What can hang from each mark
F: T
T: B G
X: B
E: P
G: P S T
L: S
S: G L R
V: B
B: V X
R: S
P: E

Every row comes from one small tree of marks. The marks that hang from a mark follow it in brackets, in alphabetical order. Every link used is in the known rows. Which tree was each row made from?
Known rows
B[X]: [ 3.53 -3.70  0.15 -3.11 -0.08  1.77 -0.09  1.16 -2.99 -0.35  4.32  1.37
 -4.37 -0.92  0.28 -2.17 -1.25  0.31 -3.45  0.22 -4.45 -0.17  3.81 -1.50
  1.82]
S[G[P T] L R]: [ 1.07  1.27 -1.08  5.81 -1.68 -0.42 -2.83  2.07 -0.16 -0.59 -1.85 -1.49
  1.69  2.94  0.40  0.58 -0.50 -1.45  3.49  0.85  2.28  0.45 -0.06  3.60
 -3.36]
R[S[G[P]]]: [ 2.12  2.91 -1.13  0.55 -1.05  0.61 -0.67 -1.86 -1.61  0.75  1.64 -3.59
 -1.72 -1.37 -0.41  1.75 -1.39 -1.53  0.57  0.48 -0.95  1.15 -0.89 -1.24
 -1.67]
X[B[V]]: [ 1.71 -5.86  1.53 -5.80  0.83  0.02  0.80 -0.24 -2.02 -1.01  2.15 -0.36
 -1.43  0.39 -2.14  0.82  1.34 -0.34 -3.37  3.20 -3.67 -0.50  3.62  0.84
  1.53]
G[P[E] S T]: [-0.16  2.57  1.22 -1.98 -3.00 -1.19 -1.66 -0.04  1.45 -0.83 -2.09  2.03
  0.15  5.36 -0.30  0.67 -1.23 -2.33 -0.78  2.42 -1.84 -5.84  1.36 -1.47
 -1.54]
V[B]: [-0.33 -1.68 -1.36 -1.53 -0.65  0.39 -1.24  1.14 -2.12 -0.66  2.56  0.66
 -0.48 -1.39  1.83  0.62 -0.79  0.39 -2.09 -2.21 -2.13 -1.25  0.74 -1.39
  0.50]
R[S[G[P T] L]]: [ 2.55  3.01 -0.09  3.06 -2.46  0.03 -2.41 -0.82 -1.57 -0.98 -0.87 -1.94
 -1.50  0.46  1.03  2.51 -2.57 -1.98  4.62  1.40  2.13  0.96 -1.73  0.71
 -3.16]
F[T[B[X]]]: [-0.13 -2.72 -0.05 -1.25  2.73  0.94 -0.14  0.15 -0.92 -1.75  1.00 -0.03
 -0.06 -4.06  0.51 -3.24  3.23  0.45 -2.13 -0.10 -2.28  0.77  1.40 -1.65
  3.48]
F[T[G]]: [-0.60 -1.73  2.78 -1.64  2.20 -0.73 -1.24 -0.34  0.03 -0.64  1.14  1.16
 -1.03 -4.24  2.08 -1.20  1.49  3.07 -2.75 -2.71  0.71 -0.06 -0.87 -0.06
  2.06]
P[E]: [ 1.78 -1.32  1.28 -2.34 -2.95  1.26 -0.09 -0.93 -1.11  0.43  2.10  0.30
 -1.71  0.30  0.19 -0.47 -1.73  0.76 -3.01 -0.47 -2.22 -2.56  3.78 -1.88
  0.75]
E[P]: [ 2.90 -1.99  0.76 -1.75  0.66  1.07  0.87  2.20 -2.94  3.06  1.65  1.49
 -1.55 -0.71  0.14 -1.34 -2.22  1.39 -4.10  2.09 -1.64  0.88  1.18  0.01
  0.19]
R[S]: [ 2.61 -0.62 -0.02 -3.69 -0.52  1.52  1.30 -1.64 -3.39  1.31  3.39 -0.14
 -3.72 -3.76 -0.57  0.24 -1.35  0.32 -1.60 -0.23 -1.60  0.78  1.37 -3.02
 -0.31]
S[G[P[E]] L]: [ 1.04  2.57  1.07  4.85 -4.33  0.63 -2.52 -0.32  0.04 -0.63  0.88 -3.32
  0.73  3.54  0.10  0.55 -3.23 -0.73  1.49  0.78  0.45 -1.07  0.61  1.47
 -0.27]
L[S[G R]]: [ 0.55  1.04 -2.74  2.12 -1.10  0.43  1.92 -0.58  2.50  4.58  2.97 -0.57
 -0.84 -0.08  0.53 -0.84 -0.48 -0.57  1.61 -0.76 -0.01  0.99  1.96  1.53
 -1.04]
T[B[V] G[S]]: [-2.41 -2.63  0.81 -5.25  2.10 -0.12  3.73 -1.48 -0.27  0.22  0.02  1.79
 -0.24 -0.98 -1.76  0.85  1.69  1.51 -2.59 -0.85 -0.23  1.93 -2.72 -1.30
  4.14]
F[T[B[V] G[P]]]: [-2.77 -2.61  0.89 -1.02  2.99 -1.06  0.18 -1.38  0.69 -2.31 -2.20 -2.41
  2.71 -4.70  0.63  0.13  3.93  0.63 -3.45  0.69  0.96  1.91 -2.69 -1.59
  3.36]
G[P[E] T[B]]: [-0.38  0.77  0.12 -1.07 -0.94 -0.30 -0.20 -0.67  0.90 -2.83 -3.96 -0.65
  2.42  1.23  0.69  0.62 -0.75 -1.00 -2.00  1.28 -0.39 -2.80  1.59 -2.86
 -1.02]
L[S]: [ 1.74 -0.95 -0.14 -2.52 -1.09  0.06  2.47  0.12  1.00  2.72  3.85  1.91
 -3.62 -1.06  2.50 -0.99 -2.75 -0.42 -1.95  0.03 -2.60 -0.96  3.08 -2.51
 -0.23]
T[G]: [ 0.53 -2.21  2.35 -3.56  1.34  0.60  0.47 -0.24 -1.68 -0.08  2.63  2.11
 -2.80 -2.20  0.98 -0.01 -2.07  2.91 -3.42 -2.95 -0.33  0.85 -0.19 -0.69
  1.33]
R[S[G[T] L]]: [ 2.72  0.99  0.56  1.49 -2.77  0.77 -1.22 -1.65 -2.40 -0.08  0.13 -0.67
 -2.90 -0.09  0.84  2.27 -2.95 -0.32  5.44 -0.22  2.52  1.40 -0.83  1.13
 -2.20]
S[G[T]]: [ 2.84 -1.50  0.17 -0.77 -0.99 -0.83 -0.66  0.88 -0.25 -0.23 -0.94  0.96
 -1.80  3.11  2.47  0.33 -1.65 -0.38  0.92 -0.34 -0.33 -0.31  0.91  1.24
 -2.42]
T[B G]: [-1.19 -1.89  1.66 -3.56  3.55  0.53  2.65 -0.70 -0.71 -0.85  0.91  0.68
 -0.36 -4.05  0.67 -0.22 -1.17  3.69 -3.64 -3.29  0.69  2.54 -1.57 -2.07
  2.55]
F[T[G[P[E] S]]]: [-3.56  3.72  3.33 -0.25 -0.12 -1.00 -2.76 -1.81  2.49 -0.47 -1.04  0.04
  1.05  0.01 -0.10  0.15  1.60  0.22 -1.61 -0.38  0.38 -4.14 -1.96 -0.43
  2.61]
F[T]: [ 1.33 -1.85  1.10 -1.61  0.33 -0.85 -0.65  0.62 -0.44 -0.38  1.31  0.40
 -0.78 -2.17  1.95 -2.19  2.04  0.81 -2.89 -0.05 -1.69 -0.98  1.81 -0.28
  0.13]
F[T[B[V X] G]]: [-1.43 -6.01  0.73 -2.36  2.85  1.45  0.23 -2.12 -0.99 -2.26  0.35 -0.64
 -0.28 -5.46 -0.19 -1.22  4.46  1.14 -2.37 -0.18 -0.22  2.78 -0.61 -0.89
  6.57]

Which tree is each row?
[-4.15  1.30  0.79  1.05  2.84  0.81  1.97  0.21 -0.14  1.13  0.92  1.63
  1.73 -1.90 -2.61 -0.21  0.71  3.54  0.98 -2.85  3.45  2.63 -3.69  1.05
  3.13]
T[B G[S[L R]]]
[-0.90  1.70 -1.34 -0.44  0.76 -0.57  0.21  1.45  0.54  1.81  1.53  0.75
  1.04  1.78 -2.45 -0.92  1.88 -1.13 -2.20  1.19 -2.70 -1.64  0.34 -0.15
 -1.41]
G[P S[R]]
[ 2.63 -0.77  1.39  2.12 -2.22 -0.49 -1.44  1.54 -1.34 -0.71 -0.27  0.65
 -1.57  3.01  2.53  0.82 -3.33  0.05  3.48 -0.29  1.50  0.34  0.19  2.65
 -2.48]
S[G[T] L]
[-2.04 -1.56  0.98 -1.85 -0.29  0.75  1.49 -2.89  0.44 -1.76 -1.60 -2.11
  1.94 -1.48 -1.48  1.89  0.33  0.57 -3.82  0.37  0.25  0.35 -0.57 -2.62
  3.88]
T[B[V] G[P[E]]]
[ 1.06 -0.60  0.40  2.28 -0.18 -0.57  0.50  0.83 -0.09 -1.42 -2.00 -0.17
  0.82  1.56  2.16  0.80 -2.31  0.65  3.35 -1.11  2.51  1.90 -1.09  1.41
 -1.32]
S[G[T[B]] L]
[ 0.45  2.14 -3.26  3.57 -1.21 -1.25 -0.62  0.32  4.09  2.62 -1.32 -0.97
  0.58  2.14  1.47  0.40 -0.63 -3.17  2.84  1.09  0.76 -1.02  1.13  1.64
 -3.88]
L[S[G[P T] R]]
[-0.23 -4.70 -0.58 -2.21  0.83 -0.79  2.21 -1.01 -0.77 -1.43 -0.96 -1.17
  1.15 -3.33  0.91 -1.08  4.42  0.14 -2.50  0.97 -1.43  1.31  0.57 -1.31
  2.58]
F[T[B[V]]]
[ 2.77  0.65 -0.36 -1.47 -1.58  0.14 -0.70 -2.29 -1.65  0.43 -0.73 -0.52
 -3.02 -0.48  0.92  1.99 -1.51 -0.47  3.08 -0.04  1.01  0.70  0.07 -0.31
 -2.42]
R[S[G[T]]]
[-3.24  2.85  1.98  0.57  2.43 -0.21  1.36  0.78  0.05 -0.84  0.24  1.03
  1.22 -0.15 -0.71  0.75 -1.83  2.08 -0.63 -1.34  1.57  1.48 -4.49 -0.92
  2.14]
T[B G[P S[L]]]
[-0.45  0.60 -0.10  0.89 -1.18  0.45  0.65  1.65 -1.16  2.18  2.81  2.32
  0.30  1.19 -2.14 -1.45  0.58  0.77  1.00  0.05 -0.35 -0.28  0.35  1.58
  0.23]
G[S[L R]]
[ 0.54 -6.08 -0.73 -2.15  1.29  0.97  0.73 -1.24 -1.38 -2.13  0.52 -0.82
 -0.31 -3.40 -0.17 -2.32  4.93 -0.55 -2.59  1.93 -2.74  1.56  1.81 -1.26
  4.85]
F[T[B[V X]]]
[-2.54  2.00 -2.39 -0.55  2.11 -1.32  1.16  1.38  1.73 -0.15 -3.83  1.07
  3.29  1.71 -1.73 -0.14  2.96 -1.17 -0.14  1.07 -0.72 -1.71 -0.79 -0.94
 -1.99]
G[P S[R] T[B]]
[-1.42  0.28  2.53 -0.22  2.24 -0.82 -2.57  0.13  0.83 -1.55  0.05 -0.60
 -0.05 -3.29  1.80 -0.74  1.63  0.99 -3.30 -0.96  0.07 -0.68 -1.59 -0.37
  0.84]
F[T[G[P]]]
[ 1.14 -0.96 -0.84 -0.89  0.96 -0.83  1.25  0.32  0.51 -1.34 -2.91  0.11
  0.68  1.33  2.02  0.40 -0.62  0.27  1.03 -0.83  0.79  1.36  0.04  0.27
 -1.79]
S[G[T[B]]]
[-1.70  3.27 -0.50  0.49 -2.12  0.05 -1.00 -0.74  0.97  1.42  0.68 -0.27
  1.97  2.85 -3.62 -0.52  1.83 -1.28 -1.60  1.46 -1.79 -3.96  1.60 -0.28
  0.14]
G[P[E] S[R]]
[ 1.24 -2.12 -1.11 -1.57  1.64  0.57 -0.43  1.46 -0.95 -2.83 -1.49  0.59
 -0.52 -0.10  0.71 -1.18 -0.22 -1.46 -2.17  1.67 -2.70 -0.57  1.55 -2.99
  0.01]
G[P T[B[X]]]
[ 0.29  0.35  0.20  0.77 -1.29 -0.30 -0.43  2.08 -0.61  1.10  0.14  3.39
 -0.43  2.95 -1.15 -0.55  0.30  0.25  2.82  0.94  0.90 -1.72  0.37  1.63
 -1.60]
G[S[L R] T]
[ 0.90 -4.13 -1.30 -2.74 -0.14 -1.38  1.74  0.54 -0.71 -2.12 -3.18 -0.43
  1.31  0.72  0.32  1.28  1.41 -1.55 -2.62  2.93 -1.74  0.42  0.38 -2.32
 -0.84]
G[P T[B[V]]]
[ 0.24 -0.78 -0.20 -1.88  1.44 -1.36  0.54  1.37  0.31 -2.41 -3.00  0.37
  1.37 -0.08  1.31  0.20 -0.62 -0.52 -2.44  1.18 -1.18 -0.84  0.15 -2.39
 -2.14]
G[P T[B]]
[ 1.50  0.30 -0.64  4.43 -1.38  0.92 -0.28  1.17 -1.63  1.16  2.34 -1.50
  0.38  0.93 -0.92 -0.53 -0.62  1.13  2.44 -1.17  1.58  2.49  0.31  3.37
 -0.81]
S[G L R]
[-3.44 -0.44 -0.19 -1.90  4.09  2.16  1.75 -0.42 -0.29  0.49  1.71  2.02
 -0.24 -2.28 -3.65 -1.51  2.49  2.06 -0.64 -2.18  0.08  1.83 -1.29 -0.27
  4.83]
T[B[X] G[S[R]]]
[ 2.31  1.82  0.62  1.80 -2.22  1.34  0.03 -1.69 -3.05  1.32  3.19 -2.01
 -2.79 -1.67  0.20  1.17 -2.79  0.35  3.66 -0.82  1.19  2.79 -0.92  0.58
 -0.65]
R[S[G L]]
[ 0.11  2.27 -3.01  4.15 -0.79 -0.30  0.46  0.15  3.71  3.54  1.50 -2.55
  0.71  0.87  0.53 -0.12 -0.37 -2.12  1.22  0.42 -0.39  0.28  1.02  0.99
 -2.53]
L[S[G[P] R]]
[-0.49  1.84 -0.61  1.35 -1.56 -0.63 -1.14 -1.34  1.96 -2.26 -4.72 -2.31
  2.92  3.13  0.72  1.81 -1.33 -1.57  0.93  0.79  0.87 -1.65  0.12 -0.58
 -1.40]
S[G[P[E] T[B]]]
[-0.96  0.72 -3.54  1.60  0.77 -0.57  2.53 -0.86  4.00  2.65 -2.16 -0.02
  1.50 -0.22  1.24 -0.13  0.22 -1.02  3.50 -0.87  2.22  1.42  0.53  0.63
 -1.84]
L[S[G[T[B]] R]]
[-0.99  3.75 -2.43  4.82 -3.25  0.48 -0.48 -2.12  4.16  3.62  0.95 -3.14
  1.46  1.75 -0.62  0.57 -1.17 -2.25  1.56  0.69  0.02 -2.17  2.27  0.56
 -1.17]
L[S[G[P[E]] R]]
[ 0.97  4.76  0.48  4.32 -4.36  1.84 -2.42 -3.44 -1.33  0.12  1.16 -4.44
 -0.53 -0.10 -1.35  2.23 -2.91 -1.44  3.50  1.10  1.47 -0.31 -0.81 -0.13
 -0.09]
R[S[G[P[E]] L]]
[ 2.28  0.29 -0.22  0.57 -0.88 -1.56 -2.02  1.19  0.63 -1.37 -2.08 -0.65
 -0.42  3.24  2.53  0.79 -1.70 -1.79  0.15  0.96 -0.69 -0.89  0.06  0.99
 -4.02]
S[G[P T]]
[-1.95  0.05  1.25 -1.54  3.67 -0.07  1.24 -0.34 -0.11 -1.57 -0.20 -0.39
  0.90 -3.35  0.40  0.23 -1.14  2.27 -3.80 -1.80 -0.08  1.71 -2.30 -2.62
  1.38]
T[B G[P]]
[-2.71  2.90  1.04  2.47  0.73  0.24 -0.86  1.33  0.20  0.53  1.83  1.28
  0.68  0.43 -2.07  0.22 -0.02  1.20  0.60 -0.71  1.92  0.33 -3.42  1.64
  0.92]
T[G[P S[L R]]]
[ 0.75  0.15 -2.85  1.75 -1.33 -0.57  0.43 -0.48  3.46  3.24 -0.19  0.65
 -1.00  1.37  1.97  0.16 -0.62 -1.74  3.67  0.00  1.07 -0.18  1.91  2.05
 -2.99]
L[S[G[T] R]]
[ 1.45 -3.54 -0.33 -3.34  1.69  0.82  0.96  1.31 -1.57 -2.18 -0.50  2.19
 -1.94 -0.79  0.77 -1.18 -0.12 -0.17 -1.44  0.53 -2.09  0.41  1.99 -2.30
  1.25]
G[T[B[X]]]
[-2.10  1.02  1.65  0.82  0.81  0.80  0.11  0.78 -0.52  1.57  2.94  2.40
 -1.02 -0.29 -2.18  0.03 -0.03  2.74  1.26 -2.27  1.98  0.88 -2.35  2.56
  1.82]
T[G[S[L R]]]
[-0.70  2.00 -0.51  2.26 -1.23 -1.13 -1.33  2.63  0.40  0.12 -1.41  1.93
  1.29  3.54 -1.10 -0.13  0.68 -1.38  2.28  2.02  0.46 -2.23 -0.85  1.48
 -2.58]
G[P S[L R] T]
[ 1.81 -0.48 -0.62  3.98 -1.88 -0.10 -1.51  1.41 -0.51  0.32 -0.83 -0.09
  0.25  2.21  0.54  0.21 -0.50  0.18  4.55 -0.35  2.80  1.24  0.47  4.03
 -2.23]
S[G[T] L R]
[-3.58  0.97  1.28 -0.76  2.61 -0.36 -0.90 -0.47  1.72  1.45  0.16  1.82
  0.87 -2.32 -1.14 -1.48  4.89  1.92 -0.33 -1.83  1.19 -0.80 -1.80  1.98
  2.12]
F[T[G[S[R]]]]
[-3.33  2.16  1.12 -2.57  3.77 -1.01  2.02  0.06  1.16 -0.85 -0.41  1.17
  1.15 -0.85 -0.76  0.55 -0.47  1.43 -2.92 -1.38 -0.23  0.36 -3.74 -1.98
  1.94]
T[B G[P S]]
[-0.15 -0.75 -2.36  0.99  1.56 -0.44  0.95  0.02  0.92 -0.35 -3.09 -0.65
  2.64  0.18 -0.45  0.26  1.79  0.36  2.26 -1.09  1.84  1.91  0.27  1.64
 -1.57]
S[G[T[B]] R]
[ 1.66 -1.75 -0.42  2.47  0.01  1.17 -0.62  0.75 -1.53 -2.21 -0.68  0.38
 -0.94  1.37  1.09 -0.39 -1.99 -0.16  3.71 -0.18  1.14  2.42  0.22  1.52
  1.11]
S[G[T[B[X]]] L]
[-0.47 -0.25 -1.69  4.50 -0.04  0.33  0.44  0.90  0.18 -0.69 -2.50 -0.77
  2.69  0.81  0.13  0.13  0.36  0.84  4.34 -1.03  4.08  2.84 -0.90  3.17
 -1.36]
S[G[T[B]] L R]
[-0.21 -0.20 -0.87 -2.40 -0.46 -0.68  0.35  1.18  0.45  1.38 -0.78  3.64
 -0.32  2.35 -1.22 -0.55  1.80 -0.50  0.42  0.30 -0.87 -2.19  1.31  0.86
 -1.97]
G[S[R] T]
[ 1.73 -1.25 -1.37  1.07 -0.40 -0.49 -1.10  0.85  0.19  0.90 -1.60  0.04
  0.17  1.74  0.06  0.00  0.81 -0.24  1.84 -0.28  1.05  0.31  1.74  2.95
 -2.88]
S[G[T] R]
[ 1.39  3.92 -0.10  0.82 -3.63  0.34 -2.68 -3.55  0.11 -0.44 -2.35 -2.96
 -0.49  1.46 -0.53  2.97 -1.74 -2.66  3.07  1.52  0.99 -2.57  0.45 -0.85
 -2.27]
R[S[G[P[E] T]]]
[-0.90  2.67 -0.40  2.77 -0.81  0.02 -0.65  2.50 -0.41  1.53  1.93  0.37
  1.16  2.22 -2.40 -0.78  0.56 -0.83  0.15  1.46 -1.02 -1.06 -0.63  0.92
 -0.83]
G[P S[L R]]
[-0.41  2.88  1.07 -1.48 -2.45 -0.49 -0.57 -0.48  0.70  0.34  0.67  0.28
  0.08  3.92 -1.42 -0.09 -0.98 -1.77 -2.62  1.49 -3.41 -4.52  1.21 -2.05
 -0.04]
G[P[E] S]
[-4.18  0.94  2.31 -2.65  4.15 -1.07  1.33 -0.79  2.01 -0.64 -1.05  1.71
  1.42 -3.14  0.62 -0.74  2.88  2.58 -1.46 -2.21  1.37 -0.05 -3.28 -0.68
  3.21]
F[T[B G[S]]]
